Each row was made from one small tree. Brackets hold a mark, then the marks that hang from it, in the order of their numbers. Every link used is in the known rows. Write each row's tree.
Known rows
(Z_890 (Z_541 Z_643)): [ 20 -30  12   2   5  26  10  23   9   2 -34 -14  40   1  -1  -7  -1  42
  -8  42]
(Z_595 (Z_207 Z_386) (Z_708 Z_170)): [-30  67   3   0 -34  -1 -12 -18 -37  12  40   9 -15   4 -13  43 -41 -41
 -27 -18]
(Z_890 Z_541): [ 19 -28  16  -7  -5  22   2  21 -11   7 -11 -23  40   9 -34   6  -8  46
  -8  36]
(Z_595 Z_207 Z_708): [-20  41  -6  -5 -11  -7 -19 -10 -15   5  41  -6  17 -18 -19  34 -20 -21
 -28  -3]
(Z_708 Z_386): [-23  18  -5   8 -22  21  -8  19 -49  13  -1 -22  29  -5 -22  15 -12  11
 -13  12]
(Z_541 Z_595 (Z_618 Z_828) Z_643): [  8 -31   3 -12  10  10  14 -20  -1   0 -30  -8  14  27  12 -34  36  12
  18  -9]
(Z_828 (Z_618 (Z_541 (Z_595 Z_207 (Z_708 Z_386)) Z_643))): [-22  35 -12  21  -4 -24 -21  11  -9  -7   6  33 -21 -43  27   6 -23 -33
 -11  10]
(Z_890 (Z_541 (Z_595 Z_207 Z_708) Z_618 Z_643)): [ 17  12   1   5  -2  -3   6 -14  31 -13 -15  -6  -5  15  17 -14  12  -9
 -11 -24]
(Z_890 (Z_541 (Z_595 Z_708))): [ 13 -10   5   8  -6   5  -9   1  11 -12   8 -20  14  19 -37   8  -1  11
 -10 -13]
(Z_541 (Z_595 Z_207 (Z_708 Z_170)) Z_618 Z_643): [-15  22  -8   2  -3  -4  23 -39   1   1   4  -1 -39  42  31   6  -3 -24
   0 -52]
(Z_890 (Z_541 (Z_595 (Z_708 Z_170)) Z_618)): [ 21 -20  14  -9  -8  10  25 -18   5   1  -1 -23 -24  60 -21   5  -3  31
   5 -36]
(Z_938 (Z_618 (Z_541 (Z_595 Z_708) Z_643) Z_828)): [ 15 -18  -4 -10  15 -16 -20  23  30  -4   5  15  19 -40  -6  -8  19   1
  11  36]
(Z_595 Z_207 (Z_708 Z_170 Z_386)): [-39  74  -3   4 -28   7  -2  -7 -37   3  39  -8 -20 -13  -5  48 -37 -30
 -27 -33]
(Z_938 (Z_618 (Z_541 (Z_595 Z_708)) Z_828)): [ 14 -15   1 -18   6 -19 -26  22  11   0  25   8  18 -33 -35   3  13   4
  10  31]
(Z_541 (Z_595 Z_207) Z_618 Z_643): [-10   5  -9   6  -3  -3  10 -21 -12   5 -16  -5  -1  31  25 -18  16 -20
   3 -17]
(Z_938 Z_618): [ -1 -23   0 -19  -5   8  -8  17 -26  18   2 -16  52   7 -31  12   5  28
   2  49]
(Z_541 Z_595): [-15 -20  -5  11  -7   5  -7  -5 -35   6   9 -20  21  34 -34   7   1   1
   5  -5]
(Z_618 (Z_541 (Z_595 (Z_708 (Z_386 Z_207))) Z_643)): [-16  38 -18  38 -16 -14 -19  24   1  -3   2   8 -26 -26   1   7 -16 -38
 -13   2]

Write each row's tree
[ 16 -32   9 -13  19   6  -2  35   4  14  -9  14  27 -48  -1 -10  -2  35
   8  62] | (Z_618 (Z_541 Z_643) Z_828)
[ -8  22   4 -14   2  -2  18 -42   9 -10   5   4 -31  19  28  -4  12 -26
   5 -50] | (Z_541 (Z_595 Z_207 (Z_708 Z_170)) (Z_618 Z_828) Z_643)
[  3 -15 -16  20  13 -14  -9  17  15   7  10  10  -7 -11   1   4 -12   1
   0  13] | (Z_618 (Z_541 (Z_595 Z_708) Z_643))
[ 32 -37  17 -11   7  17  16  -3  21 -10 -43 -13  18  20   5 -38  34  31
  13   2] | (Z_890 (Z_541 Z_595 (Z_618 Z_828) Z_643))
[ -1 -22  -7   9  15 -19  -9   6   3   3   0  27  -9 -13  12   2 -18   8
   3  29] | (Z_828 (Z_618 (Z_541 (Z_595 Z_708) Z_643)))
[ -4  16   3   0  10 -14  -4   5  15  -7  24  25 -28 -38  10   9 -14 -25
   4  -5] | (Z_618 (Z_541 (Z_595 Z_207 (Z_708 Z_170)) Z_643) Z_828)
[-16  17 -12  12  -9  11  26 -26  -8   1 -14 -13 -39  47  29  -2   1  -7
   3 -57] | (Z_541 (Z_595 (Z_708 Z_170 Z_386)) Z_618 Z_643)
[ -6  12  -1   9   4   0  -1  16   7  -7   7  15 -28 -33   8   3 -10  -8
   7 -10] | (Z_618 (Z_541 (Z_595 (Z_708 Z_170 Z_386)) Z_643) Z_828)
[ -1  19   5  16  -4   7   8  -8  20 -20   0  -4 -15  11  11  13 -13 -18
 -11 -25] | (Z_890 (Z_541 (Z_595 Z_207 (Z_708 Z_170)) Z_643))
[  4 -13   5 -16  10  10  27 -37  11  -4  -9  -5 -24  39  17 -11  17   8
  15 -43] | (Z_541 (Z_595 (Z_708 Z_170)) (Z_618 Z_828) Z_643)
[-10  -9  -3  10   7 -21 -11  11 -17   4  -3  32  -6 -22  19  -2 -19 -10
   5  39] | (Z_828 (Z_618 (Z_541 (Z_595 Z_207) Z_643)))
[  9 -31   2   2  17  -4  -8  25   6   2  -7  13  12 -29  -4 -17   8  10
  16  33] | (Z_618 (Z_541 Z_595 Z_643) Z_828)
[ 20 -33   7 -24  16   0 -10  42  10  13 -12  12  41 -49  -4 -10  14  34
  13  80] | (Z_938 (Z_618 (Z_541 Z_643) Z_828))
[ 10 -14  -4   2  19 -11 -14  14  26  -5   9  16   1 -37  -3  -8   4   0
   6  15] | (Z_618 (Z_541 (Z_595 Z_708) Z_643) Z_828)
[  7 -10   3 -22   0  -4  -1 -32  -2  -1  14 -14   2  27 -24  -9  25   4
   7 -36] | (Z_541 (Z_595 Z_708) (Z_618 Z_828))
[ -4   5   2 -10   2   0   5 -24  -3  -5 -16   1   7   6  22 -28  31 -21
   9 -15] | (Z_541 (Z_595 Z_207) (Z_618 Z_828) Z_643)
[ 11   5   4  10 -10  19  28  -8  15 -10 -29 -17 -30  39  19  -9   2  14
  -2 -42] | (Z_890 (Z_541 (Z_595 (Z_708 Z_170 Z_386)) Z_618 Z_643))
